Each row comes from the steps of one walk. Every step used is in the known rows, and no mark comes twice. Write the walk behind each row, first mark first.
Known rows:
H N F U: [  1.9   3.6 -13.1  -6.3  -4.4  -7.2   0.7  -0.3  -5.9   0.6 -20.4   6.7
  -8.2  15.0  -0.6   1.3  -1.5   2.2 -25.7 -10.8  -5.0 -10.2]
N F H U: [ 10.3   4.3 -13.9 -22.3  -4.5  -2.8  -4.9   1.9  -6.0  -3.9  -1.9   8.6
  -9.0  21.1  -3.6  -3.3   1.8  -9.0 -15.0   6.4 -22.3 -12.0]
Z U: [ -6.7  -0.3  -4.4  13.3   8.2  -0.8  11.5   0.7   1.1   7.5 -21.1 -11.0
  13.5  -1.7  11.7   2.4 -18.8  -6.6  -7.8  10.7  31.5   1.2]
U F N: [-11.9  -7.8  -2.7  -1.8   7.5   1.7  -1.5  -7.2  -1.7  -4.3   6.6   3.1
  -1.7  -6.9   1.3  -1.6  -8.4   1.1  11.1   1.4  -1.5  10.2]
F N: [ -7.6  -8.2   0.1  -2.0   7.3   1.5   5.3  -8.7   1.5  -1.7  -0.5  -0.6
   3.7  -4.9  -0.6  -0.4 -10.1  -5.3  -5.1   2.4  -0.6  -4.5]
U Z F: [ 4.2 -9.3  1.4 13.2  0.2  2.7  7.1  3.4 -0.8  1.6 -0.7 -5.3 13.2 -7.0
  8.7  1.4  4.0 -4.9  1.3  8.8  1.9  3.0]
X U F: [ -8.7   6.4   6.7  13.5   1.2   9.9  -6.2  -6.7   0.1   1.0   3.5 -11.4
  -1.1  -7.8   8.0  -0.6  -9.1  -1.1   5.6  -6.9  24.9  -4.4]
H U J: [  3.6   6.2   6.9   1.5  -9.6   2.2  -8.3   9.9   5.1   3.8 -13.2  -3.7
  -0.5  15.0 -13.7   4.6  18.6   1.2  -3.0  -3.1  24.9 -10.0]
J U Z F: [  7.8  -6.5  19.9  16.6   8.9   3.1   9.1   5.9   0.7   2.5  22.4 -10.2
  13.8  -4.1   7.5   3.3 -11.3   3.0  11.6   5.2   8.4  -1.9]
X U F H N: [ -3.0   6.6  -3.2 -12.9   2.5   7.5 -13.1  -8.9   0.5  -3.3  13.7   2.2
 -10.9  -6.8  -1.3  -4.8 -23.0   7.6  10.4 -14.8  -5.3  -0.2]
U Z F N: [  0.6 -16.5  -5.6   1.5   1.9   2.5   8.8  -0.9   0.1  -1.7   7.4   0.4
   6.7  -9.6   2.8  -1.5  -4.0  -4.0   1.7  11.3 -15.9   8.3]
N U J: [ -0.5  11.7  15.8  10.8 -11.9  -3.2  -4.6   7.7   5.6   4.4  -8.2  -2.5
   1.4  -0.9  -9.8   5.0  25.7   2.3  -0.8  -6.6  20.6  -4.1]
X U J: [ -2.1   7.0  20.6  15.6  -9.8  12.0  -4.3  -0.3   7.7   6.0  -7.4 -15.5
   2.1 -10.9  -7.6   3.0  -4.8   0.0  -6.5 -12.0  39.9 -20.2]
U Z: [ 0.2 -3.9  2.1 13.8 -1.2  7.3  0.5 -0.8  0.3  0.3  3.9 -0.7  7.7 -6.6
  5.3  2.2  3.3  0.2 11.6 -4.0 -0.7 10.4]
J U Z F H: [ 10.2  -9.6  13.3  -1.4  13.4   2.0   9.8   3.0   1.3  -0.2  15.1  -4.0
   7.5 -10.1   5.5  -0.1 -18.9   2.0  18.4  10.4 -10.5   2.5]
X U F N: [-12.1  -1.1   0.0   1.2   2.6  10.0  -5.8 -11.3   0.0  -2.5  14.3  -5.6
  -7.4  -9.9   1.4  -4.0 -17.6   0.1   5.7  -4.1   7.6   1.4]
J U F H: [ -2.5  -1.6  16.5  -3.1  19.5   1.0   0.2  -2.7   0.3  -2.2  15.7  -1.0
  -0.3  -8.0   4.1   0.6 -23.1   7.0  29.0   1.8   3.7   3.5]
X U Z F N: [  2.1  -9.0  -2.3   4.3  -4.2  11.7   4.3  -6.1   0.7  -0.5  12.7  -8.6
   0.5 -13.4   3.9  -4.8 -13.2  -5.2  -5.0   4.9  -7.0  -1.1]
H N F U Z: [  5.4  -0.2 -16.9  -2.1 -11.2  -0.4  -4.8   3.1  -5.6  -1.0  -7.3  12.4
  -9.9  10.1  -0.8   0.3   3.7   8.3  -7.6 -16.1 -21.7   9.9]
N U F H: [ -6.6   8.4  -3.8  -8.4   4.3  -6.6  -6.2  -1.9  -1.7  -3.4  -1.1   7.8
  -8.6  -4.5   2.8  -2.4  15.3   1.2  17.3   2.8 -13.1  15.7]
Z F: [  0.1  -6.0   5.9  10.2   6.2  -3.9  13.6  -0.1  -0.8   3.5 -11.6 -10.3
  15.2  -2.2   7.8   2.3  -0.6  -9.8 -16.4  13.8  18.2 -18.3]
X U Z F H: [  7.3  -4.2  -3.1  -1.1  -0.7  10.0   4.3  -4.5   1.1   0.5  -1.6  -8.4
   1.3 -17.8   7.2  -5.0 -12.9  -6.6   1.9   7.7  -7.7  -2.4]
J U F: [ -5.1   1.7  23.5  14.6  14.1   2.5  -0.4   0.6   0.0   0.2  21.0  -7.5
   5.4  -0.1   5.6   3.9 -14.5   6.9  22.1  -4.3  23.5  -0.1]

Which walk is each row?
[  4.4  12.4   5.8 -15.5 -10.6  -6.7 -12.4   5.0   7.3   0.2   1.0  10.2
  -8.3   0.7 -18.3   1.0  13.3  11.4   3.2 -15.3  -8.7   2.0] : F H N U J
[ -5.6  15.2  -0.8   0.7  -3.9  -6.5 -13.8   2.2  -1.9  -2.4  20.2   8.6
  -6.0  11.2  -1.7   0.4  16.6   9.9   9.1 -14.5  -7.0  12.1] : H N U F
[ -0.5  -5.7   3.0   7.7  -0.8  -6.7  13.4   7.8   3.9   9.7 -56.0  -9.5
   2.8  -5.2  -4.0   4.8  15.0  -0.3 -15.1  10.0  38.7 -12.8] : Z F U J
[ -3.0   1.5  -6.2   0.1  -6.7   1.3  -3.0  -1.5   1.2  -3.9  17.6   8.2
  -5.6  -3.7  -0.2  -2.4  17.2   0.5  12.4  -3.3 -28.2  22.9] : F N U Z
[  3.0  -2.8 -13.8   5.5  -7.2   1.1   3.1   2.2  -6.5   0.6 -24.5   5.7
  -6.2   3.0   6.0   0.7   9.4  -0.9  -5.1  -3.3 -10.8  10.3] : N F U Z
[ -1.8  15.3   1.8   0.7  -4.3  -6.6  -6.3  -0.1   1.2  -0.4  13.8   4.0
  -0.2  12.4  -3.1   1.3  14.8   3.9  -7.7 -13.5  -4.6  -2.7] : H N U
[-10.7  -1.4  -6.8  13.0   8.4  -1.1   3.5   2.4  -1.7   5.6 -12.9  -5.7
   7.3  -2.9  13.3   1.3 -16.2   0.0   9.8  10.2  30.0  16.2] : Z U F
[ -1.9  -0.8  -2.1  -3.4   1.2 -11.1  10.2  -1.8  -0.6  -0.4   1.2  -0.1
   2.1   2.9  -0.1  -2.0  12.8  -9.0 -16.1  14.4  -8.3  -5.3] : Z F N U
[  4.5   4.1  -2.4  -3.9 -14.4  -5.5  -4.2   8.4  -0.3   3.2 -24.6   7.6
  -9.4  10.1 -15.2   4.1   4.4  10.3 -21.1 -16.4   9.5 -10.7] : H N F U J
[  6.9 -11.7  -5.2  -4.5   5.5   1.6   8.4   0.5  -0.8  -0.6  -7.5   1.5
   7.4 -13.6   6.7  -2.3  -3.7  -4.4   8.1  14.0 -16.5   7.1] : U Z F H
[  3.9   4.1   1.6  -2.1  -6.3  -2.1  -3.3   0.1  -5.3  -2.9  19.3   6.6
   2.5  12.8  -3.2   0.8 -11.7   0.3 -22.5 -13.5 -11.9 -15.9] : H N F
[ -0.3   0.9  -9.3   2.2  -0.7  -5.0   8.6  -1.2  -6.5   2.5 -37.7  -0.2
  -4.0   6.8   5.7   1.5   3.9  -6.4 -22.9   1.7   8.0 -11.0] : N F U
[ -3.3   5.3  -6.8  -0.4   1.1   0.0 -10.2   3.7  -2.5  -1.0  -1.8   0.8
  -4.0  18.1   0.7   0.3  14.5   0.3  10.5   1.4  11.1   4.0] : H U F
[  5.1   3.4   0.7 -15.9  -4.9   0.8  -7.5   6.6   5.9   1.3 -21.2   1.8
  -6.4   8.0 -16.3   1.0  11.6   1.4   3.5   1.6   6.5  -6.4] : F H U J
[  0.3   4.0   3.9  16.6  -6.5  16.9  -4.9  -4.7   2.1   1.5   8.4 -10.4
   1.3 -10.5   6.8  -0.5  -5.9  -0.8   6.7 -10.0   9.7   1.2] : X U Z
[  1.1  12.2  -4.8 -17.0  -0.2  -8.4  -5.5  -3.1   2.0  -2.6   5.4  10.3
  -6.6   6.4  -5.8  -1.8   7.2   3.2  -1.2  -8.4 -22.2   1.1] : F H N U
[ -6.7  -2.0 -14.2 -11.7   2.9   0.3 -10.4  -1.9  -1.6  -4.7   8.1   6.5
 -10.4  15.5  -4.2  -2.8   6.5  -0.1  10.0   3.2  -7.9  10.7] : H U F N
[-9.0 11.4  2.4  8.6 -0.7 -5.2 -5.0  1.6 -2.1 -0.6  5.4  1.2 -2.8  2.2
  4.6  0.8 23.4  0.5 11.8 -1.8  5.4 11.4] : N U F
[ -6.3   4.9  -0.8  -3.0   0.0  -4.9   1.2  -5.9   1.4  -2.2   6.6   2.8
  -4.3   2.5  -2.4  -1.4  11.3  -5.6  -5.1   0.9 -10.2   2.5] : F N U
[  9.7  -9.3  -8.3 -12.9   1.7  -1.4   1.2   1.6  -0.1  -2.2   6.9   8.6
   4.0  -5.7  -0.6  -2.5  -9.5   4.3   4.8   1.6 -27.5   7.5] : U Z F H N
[  4.1  -2.0  -1.9 -12.0   1.4  -1.8   5.3  -4.6  -5.3  -3.8  -1.6   6.2
   0.2  -0.9   2.3  -2.2 -12.7  -8.7 -13.2   4.9 -16.8 -11.9] : N F H
[  0.0  -0.4   9.0  -1.6  -9.2  -8.5   3.8   6.0   5.5   1.9  -3.1  -0.7
   0.7  -2.5 -13.8   0.8  19.2  -1.1 -12.0   7.6   3.9  -5.8] : Z F N U J
[  5.2  -5.8  -4.1 -16.4   8.3  -7.2   5.1  -2.7   0.2  -0.7  -4.4   2.4
   6.4  -0.7  -1.0  -2.0 -15.0  -1.0 -13.0   5.3 -10.3 -13.1] : Z F H N
[  6.3  -9.8 -16.2  -9.8  -4.1   1.4   0.4   3.7  -0.9  -2.4   6.8   3.3
  -2.5  12.2  -2.8  -3.4  10.3  -3.9  -0.9  13.2 -21.1   9.1] : H U Z F N
[  4.7 -13.5  13.3   5.8  10.1   3.2  10.0   1.0   1.7  -1.5  29.5  -5.0
   8.1  -6.0   2.0   0.4 -19.4   3.1  11.8   7.0  -9.3   3.1] : J U Z F N
